Each row was made from one path, in order. Every step used is in the known rows, and no mark comes twice. Write each row's path.
In the rows, 128 means zero.
Known rows
voga-fuzet: [149 131 144 146 101 121 153 112 122 182 118 119 121 138 131 166 112 117
 110 129 162 132 110 122 140 124 157]
giba-luse-fuzet-muda-badug: [149 154 167 118 105 121 101 117 102 138  95 147 127  99 119 135 142 114
 117 140 137 179 101 115 162 141 137]
luse-voga-fuzet-giba: [142 163 147 162  90  98 117 115 129 179 138  93 127 135 129 131 131 151
 115 152 176 152  93 167 167  86 148]
nali-tazeki: [149 101 115 112 143 119 158 135 110 145 142 149 164 135 128 143 122  70
 118 143 141  99  96 148 120 122 136]
giba-luse-voga-fuzet-muda-badug-nali: [163 147 177 120 134  76  82 123 100 168  90 123 142 106 118 122 131 129
 128 176 154 181  83 156 137 125 139]
badug-muda-zitos-fuzet-luse: [143 113 142  60 171 127 181 159 143 183 159 131 194 136  48 110 105 163
  76 151 104  42  83 180 137 109  97]
badug-muda-zitos-fuzet-giba: [130 119 138  58 170 142 187 153 140 180 163 138 194 138  40 105 113 156
  80 139 106  32  90 173 145 106  94]
badug-nali: [158  88 134 101 182 123 163 152 111 169 124 149 149 117  90 148 118  89
 118 144 151 105 106 137 114 132 139]
giba-luse-fuzet-muda-zitos: [148 152 158 112  85 132 115 136 113 123 108 138 150  88 102 139 123 132
 101 126 122 151 108 115 157 137 139]
tazeki-muda-fuzet: [115 123 123 104 113 141 200 124 132 168 151 148 192 138  84 141  77  99
 108 151  93  48 106 130  96 127 108]
badug-nali-tazeki-muda-fuzet-zitos: [134  71 120  86 207  90 157 141 117 160 116 136 215 167 114 101 108  74
 129 190 120  66  71 180  65 104 125]
zitos-fuzet-giba-luse: [116 137 111 107  92 151 163 137 136 142 143 131 162 127 108 101 121 144
 102 138 128 119  84 182 198  93 110]
fuzet-giba-luse-voga: [119 159 128 130  96 116 116 132 124 141 156 124 142  99 113 107 152 134
 105 139 151 145  88 167 200  98 111]
voga-fuzet-muda: [149 147 141 144  68 137 164 116 120 172 100 110 101 140 132 178 108 115
  93 105 163 146 114  86 139 129 178]
badug-muda: [161 111 128  86 167 130 166 141 121 174 145 148 146 121  80 131 128 112
 103 133 131  82 110 132 134 141 110]
giba-luse-voga-fuzet: [165 151 154 140  90  88  87 123 116 151 116 114 146  95 134 124 119 141
 130 163 150 175  96 162 159 121 134]
nali-tazeki-muda-zitos-fuzet-luse-voga: [127 116 137  99 162  82 136 125 119 170 166 128 237 161 109 103 105 135
 113 193  96  60  55 223 100  81 102]
badug-nali-tazeki-muda: [142  73 125  93 228  84 138 128  92 173 136 161 200 149 114 119 133  78
 135 183 126  80  79 182  74 120 115]
tazeki-nali: [142 129 129 111 148 135 161 111 100 161 128 162 153 131 130 139 112  74
 110 153 141 115  99 128 102 111 131]
badug-muda-zitos-fuzet: [152 109 144  54 171 142 189 158 137 180 152 141 198 129  38 118  93 147
  89 142 100  34  98 160 125 123 101]
luse-fuzet-muda-badug: [150 156 172 127 109 141 136 113 107 161  97 138 108 132 109 162 137 107
 110 128 153 159 110  91 146 131 162]
giba-luse-fuzet-muda-badug-nali: [152 137 169 108 143 108  94 124  95 144  88 151 136 102 113 126 151 113
 123 157 139 178  94 130 146 139 135]
voga-luse-fuzet-zitos: [141 142 145 162 100 108 105 114 139 162 105  65 129 166 138 155 119 139
 112 147 171 149 100 143 167  95 164]
tazeki-muda-badug-nali: [124 103 172  93 222  98 147  98  89 217 134 171 180 147  84 140 126  81
 131 176 117  75  81 146  86 133  98]
giba-luse-voga: [166 144 142 124  93 107 104 140 115 136 130 129 152  78 115 125 114 124
 126 153 139 158 101 152 163 129 124]

Write each row's path
[168 141 172 132 147  73 104 119 103 187  96 108 140 150 126 134 126 118
 128 179 173 158  80 161 107 104 166] => luse-voga-fuzet-muda-badug-nali-tazeki
[145  86 169  81 241  93 144 127  89 195 118 173 164 145  90 138 142  58
 130 182 151  98  77 159  92 127 123] => muda-badug-nali-tazeki
[171 150 156 156  90  98 118 121 124 177 122  96 131 125 129 148 106 140
 126 156 170 154 103 151 141 108 159] => luse-voga-fuzet
[154 152 143 126  78 131 107 127 109 119 101 136 129  92 129 135 136 124
 112 128 135 180 110 114 167 139 143] => giba-luse-fuzet-muda
[100 142 109 103  79 153 194 155 153 129 148 140 162 115  79 115 108 115
  85 134 121  85 104 144 166 108 111] => muda-fuzet-giba-luse
[127 149 118 116  86 136 144 139 138 142 143 117 165 123 109  91 118 159
 111 153 134 134  79 199 199  83 112] => zitos-fuzet-giba-luse-voga
[152 134 116 104  60 180 204 147 134 144 113 121 138 135 101 152  76 121
  92 109 130 116 107 115 155 118 158] => zitos-fuzet-muda
[105 144 118 121 104 134 141 129 122 141 155 142 137 105 112 118 155 116
  95 119 143 126  94 147 199 109 107] => fuzet-giba-luse
[135 117 117 104  66 164 217 164 167 135 110 105 160 142  94 138  59  84
  94 128 133  76 107 104 129 109 159] => muda-fuzet-zitos
[149 109 119  72 136 140 196 160 157 156 122 118 169 145  75 107  91 107
  93 146 121  57 101 130 121 119 124] => badug-muda-fuzet-zitos
[115 118 123 106 101 139 194 127 144 162 130 121 195 156 102 128  69  92
 108 148 100  53  93 123 102 113 124] => tazeki-muda-fuzet-zitos
[125 104 147  99 197  92 139  95  89 187 147 169 194 160 120 130 133  64
 133 177 115  74  72 164  88 122 102] => nali-tazeki-muda-badug
[154 139 176 118 148 127 127 120 102 167  89 142 117 134 103 152 143 106
 115 143 156 158 103 105 131 129 162] => luse-fuzet-muda-badug-nali
[152 139 127 123  87 123 157 150 148 158 143  98 156 138 116 115  96 167
 102 166 141 132  75 200 175  79 133] => zitos-fuzet-luse-voga
[113 150 136 147 100 107 124 105 122 168 131 119 125 132 139 128 152 137
 102 134 160 149  92 155 182 103 129] => voga-fuzet-giba-luse
[148 125 145 149  87 119 145 115 136 174  92  84 124 159 154 151 102 108
 111 127 173 140  94 115 145 106 177] => voga-fuzet-zitos
[154 138 145 127 105 117  97 124 112 128 115 144 145  90 129 127 138 125
 128 147 135 170 107 142 168 135 126] => giba-luse-fuzet
[142 147 144 160 111 108 112 112 127 168 126  92 127 150 120 167 127 145
 112 149 164 144 112 149 161 109 147] => voga-luse-fuzet
[150 146 137 142  98 100 133 145 135 162 155 103 131 118 122 137 124 145
  95 154 159 143  83 170 170  92 137] => fuzet-luse-voga
[124 101 135  93 173 104 156 119 104 169 164 157 223 146 100 135 107  87
 114 159  96  40  82 164  82 117 107] => nali-tazeki-muda-zitos
[140 140 147  95  75 175 206 156 125 151 128 132 141 110  62 187  79 101
  65  78 125  77 119  63 128 138 162] => fuzet-muda-zitos
